Each row was made from one small tree. The marks that hang from a mark follow it in brackets, in the order of their numbers. Every link used is in the known rows. Write each row's tree.
Known rows
z690(z700): [-1.57 -0.18  2.26  1.27  1.11  0.88 -1.11 -0.45  1.43 -1.42  0.25 -0.31
  0.43 -0.79  0.38  0.25 -0.12 -0.04  0.35 -0.04 -0.21  1.75  0.13  0.84]
z723(z863(z802)): [-1.16  2.04  0.13 -0.46  0.46 -1.84  0.03 -1.59  1.29 -1.04  1.74  0.03
 -0.50  1.19  1.78  0.99 -2.28 -0.87  0.50  0.22 -1.10  2.17 -0.60  0.01]
z312(z388): [ 0.17  1.35 -1.93  0.61 -1.44 -0.99 -1.78  0.47  0.34  0.63  0.45  0.85
  1.52 -0.03  0.45  2.07  0.94 -0.58 -0.46  0.77 -0.67 -0.16  3.47  0.03]
z700(z147(z534(z394(z806))) z690(z463)): [-1.78  0.85  1.99  3.01  1.28  0.48  1.40 -2.85  2.88 -1.78  0.11 -2.31
 -0.51 -1.78  0.53  0.20  5.05 -2.36  5.81  1.02 -0.92 -0.34  3.69  1.37]
z723(z863(z802(z388(z312)))): [-1.13  2.24 -1.25 -0.75 -2.21 -2.09 -1.10 -2.32  0.01 -2.36  2.93 -1.19
  0.78  1.86  2.85  1.97 -1.92 -1.55  0.86  0.28 -0.62  0.30  1.72  0.52]
z690(z463(z723) z700(z147(z534))): [-6.01  4.15  0.73  2.86  1.41  2.57 -0.28 -2.42  4.91 -3.68 -0.82  0.14
 -0.23 -0.73  2.14  2.13  4.28  1.19  5.11 -0.84 -2.11  1.58  2.08  3.25]
z723(z863): [-1.68  0.78  0.39 -0.59  1.68  0.06 -0.70  1.17  2.20 -1.79  1.76 -0.77
  0.84  0.18  1.33  0.36 -1.40 -0.37  0.30 -1.03 -0.78  1.09 -0.33  0.59]
z863(z723 z802): [ 1.60  2.11  0.57  0.87 -1.44 -2.28  1.59 -2.96 -0.11  1.39 -0.05  1.99
 -1.88  1.32  0.82  0.86  0.42  1.01 -0.51  1.50 -1.61 -0.50 -0.06 -0.45]
z863(z802(z388(z312))): [ 0.40  1.48 -1.49 -0.24 -4.07 -2.41 -0.41 -3.48 -2.24 -0.51  1.23 -0.40
  0.12  1.73  1.59  1.50 -0.46 -1.10  0.56  1.36  0.17 -0.92  1.99 -0.11]
z463(z723(z863(z802(z388(z312))))): [-2.47  4.04 -1.17 -0.23 -1.04 -2.29 -0.69 -3.45  0.37 -3.79  2.27 -0.54
  0.14  1.24  3.93  3.64 -0.94 -0.42  2.05  0.36 -1.96 -0.58  1.57 -0.04]
z802(z388): [-0.13 -0.16 -1.39 -1.80 -1.47 -0.43 -0.59  0.89 -1.25 -0.29  0.59 -0.30
  2.06  0.68 -0.41  2.13 -0.95 -1.47  0.01  0.16 -0.60 -0.02  1.38  0.01]
z147(z534): [-0.41  1.42  0.30  2.13  0.44 -1.45 -0.02  0.86  0.93 -0.16 -0.41 -1.12
 -0.04  1.12 -0.08 -0.45  1.14 -1.73  0.74  0.01 -0.86  0.77  1.73  0.65]
z700(z147(z534(z394))): [-0.25  0.78  1.42  1.31  0.19 -1.30  0.38 -0.74  1.60  0.46 -0.34 -0.37
  0.79 -0.56  3.59 -1.34  3.18 -1.82  2.52 -1.34 -1.73  1.14  3.23  0.43]
z802(z388 z863(z723)): [-1.86 -0.83 -1.04 -1.15 -1.60 -1.89  0.75  0.38  0.57 -0.53  1.10  0.09
  0.83  1.45  0.15  2.51 -1.98 -0.28 -0.73  0.03 -3.32 -3.90  0.60  0.90]
z147(z534(z394(z806)) z700(z690(z463(z723)))): [-3.18  2.05  4.15  6.43  2.04 -0.64  1.30 -3.38  4.04 -4.80 -2.48 -2.76
 -2.81 -3.04 -0.52  1.53  4.42 -3.11  4.64  2.46 -2.87 -0.72  2.38  0.17]
z700(z690): [ 1.50 -1.01  1.02  0.29  1.00  0.30  0.22 -1.59 -1.31 -0.79 -0.57  1.12
  0.02 -1.33 -1.41 -0.04  0.70 -1.96  0.12  1.57  0.18 -0.14  0.22 -0.15]
z802(z388(z312) z863(z723)): [-1.79 -0.38 -1.20  0.27 -2.84 -1.94  0.31 -1.04  0.33 -1.53  1.68 -0.75
  0.03  1.56  1.65  1.45 -0.52  0.51 -0.23 -0.20 -2.30 -5.81  1.55  1.44]
z690(z463(z723(z863(z802))) z700(z147(z534))): [-7.05  6.12  0.93  2.36  1.99  0.75 -0.29 -3.83  6.12 -4.53  0.90  0.01
 -0.65  0.48  3.97  3.12  1.79  0.29  5.43 -0.68 -3.16  3.86  1.54  3.29]
z534(z147(z700(z690(z463))) z394(z806)): [-1.88 -1.33  4.55  3.30  0.14  1.29  1.09 -2.16  2.66 -4.04 -1.59 -2.43
 -2.14 -4.17 -0.34 -0.42  2.90 -1.92  4.99  2.06 -0.13 -2.17  0.78 -0.78]
z863(z723 z802(z388(z312))): [ 1.70  2.06 -1.03  0.59 -4.09 -2.71  0.61 -3.80 -1.66  0.01  1.20  0.74
 -0.56  2.02  1.88  1.94  0.99  0.35 -0.18  1.62 -1.12 -2.35  2.26  0.05]
z690(z463(z723(z863))): [-5.47  3.19 -0.75 -0.36  2.32  1.90  0.06 -1.35  4.57 -4.64  0.35 -0.77
  0.46  0.28  0.84  2.64  0.56  2.31  2.65 -0.96 -1.84 -0.43 -1.72  1.61]
z394(z806): [-1.05  0.48  0.80  1.72  0.38 -0.20  0.40  0.87  0.43 -0.01  1.50 -2.42
 -1.76 -0.68 -0.28  1.13  0.32 -0.17  2.02  0.64  0.41 -0.71  1.45 -0.60]
z700(z147(z534(z394)) z690(z463(z723(z863)))): [-3.84  2.99  1.58  1.23  3.58  0.73  0.73 -3.74  5.02 -5.06 -0.45 -0.05
  1.13 -1.65  3.24  1.21  4.31 -1.52  5.29 -0.60 -3.40  0.47  1.62  2.05]
z690(z463(z723(z863)) z700(z147)): [-7.19  3.51  0.70  0.15  2.83  4.31 -1.06 -2.03  6.13 -5.14  1.32  0.34
  0.44 -1.65  3.52  2.88  1.70  2.37  4.73 -1.88 -2.02  2.01 -0.13  3.32]

Write each row's tree
[-3.27  4.07 -0.65 -0.73  1.61  1.58  1.18 -5.81  2.74 -3.74  0.42  2.56
 -1.01 -1.12  2.37  3.18  1.46  0.19  4.52  1.02 -2.10  1.13 -0.22  1.78]  z700(z147 z690(z463(z723(z863(z802)))))
[-4.09  1.00  0.37  0.15  0.01  4.18 -0.83 -1.97  3.52 -1.98  0.46  0.17
  0.35 -1.14  1.22  0.91  2.05  1.72  3.19 -0.93  0.25  1.90  0.40  3.24]  z690(z463 z700(z147))
[ 0.98  0.92  0.20  1.61  0.95  0.19  0.24 -1.10 -0.07 -0.24 -0.42  1.55
 -0.47 -1.20  0.82 -0.39  2.92 -3.38  2.44  0.63 -0.73  1.27  3.46  1.15]  z700(z147(z534) z690)
[-1.17  0.74  4.21  5.87  0.40 -2.61  0.27  0.57  2.90 -1.15 -0.50 -4.00
 -2.40 -1.76  1.14 -0.55  1.93 -3.87  2.29  0.85 -1.98  0.85  3.58 -0.80]  z147(z534(z394(z806)) z700)
[-3.21  0.55  4.49  3.86  1.33  1.25  1.38 -3.30  3.03 -5.26 -2.32 -1.66
 -3.02 -4.84  0.67  1.24  4.01 -0.96  6.20  2.17 -1.58 -2.81  0.64 -1.18]  z534(z147(z700(z690(z463(z723)))) z394(z806))
[ 1.47  1.82 -0.92 -0.88 -2.89 -2.78  0.99 -2.42 -1.41  1.02  0.60  1.71
  0.11  2.01  0.40  2.79 -0.62 -0.55 -0.59  1.78 -2.09 -0.41  1.38 -0.46]  z863(z723 z802(z388))
[-0.79 -1.86  3.91  1.61 -0.16  1.30  0.70 -3.04  2.23 -4.09 -3.18 -0.04
 -0.40 -3.56 -0.16 -1.62  2.73 -1.82  3.06  1.45 -0.55 -1.34 -0.82 -0.05]  z534(z147(z700(z690(z463))) z394)
[-2.60  3.68 -1.14 -1.66 -0.01 -2.44 -0.14 -1.94  0.47 -2.69  1.59  0.41
  0.88  1.26  2.60  4.73 -2.26 -1.25  1.65  0.49 -3.08  1.30  0.68 -0.69]  z463(z723(z863(z802(z388))))
[-1.29  0.93  1.32  4.27  0.20  0.76  0.05 -1.83  2.76 -3.19 -2.76 -0.56
 -1.50 -1.00 -2.77 -0.32  2.19 -3.72  1.25  2.26 -0.84  0.86  1.06  2.26]  z147(z534 z700(z690(z463)))
[-2.94  2.76  2.15  3.50  2.29  0.46  1.78 -4.01  3.25 -3.17 -0.73 -1.61
 -1.30 -2.45  1.70  1.96  6.31 -1.20  6.89  0.93 -2.38 -0.95  3.50  0.82]  z700(z147(z534(z394(z806))) z690(z463(z723)))
[-0.86 -0.29  3.36  4.22  0.64 -0.43  0.52 -3.08  3.23 -3.43 -3.19 -1.20
 -0.25 -1.47 -1.31 -1.24  3.09 -4.18  1.50  1.96 -1.80  0.80  1.02  1.44]  z147(z534(z394) z700(z690(z463)))
[-3.75  5.34 -0.51  1.31  1.98  0.04  1.07 -5.04  3.67 -4.01  0.05  1.47
 -1.19  0.03  2.28  2.73  2.52 -1.57  5.31  0.97 -2.94  1.78  1.40  2.29]  z700(z147(z534) z690(z463(z723(z863(z802)))))
[-1.27 -0.69  1.60  1.56 -0.37  2.67  0.24 -1.77  1.61 -3.78 -2.68  0.52
 -1.75 -2.83 -1.68 -0.46  1.52 -1.52  2.87  1.81  0.31 -1.14 -0.69  0.92]  z534(z147(z700(z690(z463))))
[-1.21  1.15  2.10  3.03  0.66 -1.42  0.72 -0.05  2.10  0.46  1.34 -2.81
 -1.02 -1.21  3.30 -0.30  3.64 -1.91  4.40 -0.69 -1.45  0.49  4.64 -0.13]  z700(z147(z534(z394(z806))))
[-0.98  0.76  2.86  3.84  1.17 -2.84  0.69  0.27  1.78 -0.47  0.61 -4.08
 -0.42 -0.19  1.11 -0.31  2.35 -2.21  2.72  0.22 -1.37 -0.13  3.21 -0.89]  z147(z534(z394(z806)))
[-2.12  0.03  3.74  2.08  0.92  1.48  1.19 -4.08  2.63 -5.39 -3.98  0.62
 -1.13 -4.22  0.85  0.18  3.67 -0.75  4.22  1.49 -1.97 -2.19 -0.93 -0.61]  z534(z147(z700(z690(z463(z723)))) z394)
[-4.10  1.03  2.56  2.31  0.91  1.38 -0.34 -2.53  4.99 -2.34 -0.42 -1.39
  1.59 -0.56  2.53 -0.55  3.97 -0.31  4.05 -1.30 -1.67  2.30  2.02  3.01]  z690(z463 z700(z147(z534(z394))))
[-2.22  2.03 -0.87 -0.31  1.09  3.33  1.09 -4.32  1.40 -2.76 -1.28  2.59
 -0.57 -2.39  0.52  2.18  3.88  1.00  4.13  0.76 -0.96 -0.92  0.37  1.67]  z700(z147 z690(z463(z723)))
[ 0.97 -1.22  2.55  2.00 -0.11  0.80 -0.04 -0.50 -0.43 -2.28 -2.15  1.49
 -1.99 -3.65 -0.24 -1.09  0.72 -3.14  1.79  1.83 -0.01 -0.51  0.60 -0.93]  z534(z147(z700(z690)))
[-2.32  3.94  0.34  0.11  1.57 -1.91  0.52 -2.58  1.74 -2.28  0.92  0.83
 -1.12  0.55  2.86  2.65 -1.33  0.21  1.47  0.25 -2.52  1.23 -0.79 -0.57]  z463(z723(z863(z802)))
[-2.57  2.71  1.33  4.70  1.30  0.75  0.64 -2.95  3.04 -4.60 -3.53  0.32
 -2.14 -1.67 -1.76  1.46  3.24 -2.69  2.55  2.41 -2.30  0.15  1.14  1.57]  z147(z534 z700(z690(z463(z723))))
[-6.91  2.94  1.57  0.87  3.51  2.78 -1.07 -1.87  6.03 -5.97  0.67 -1.14
  0.90 -0.67  1.25  2.99  0.37  2.24  3.08 -0.91 -1.99  1.42 -1.62  2.45]  z690(z463(z723(z863)) z700)
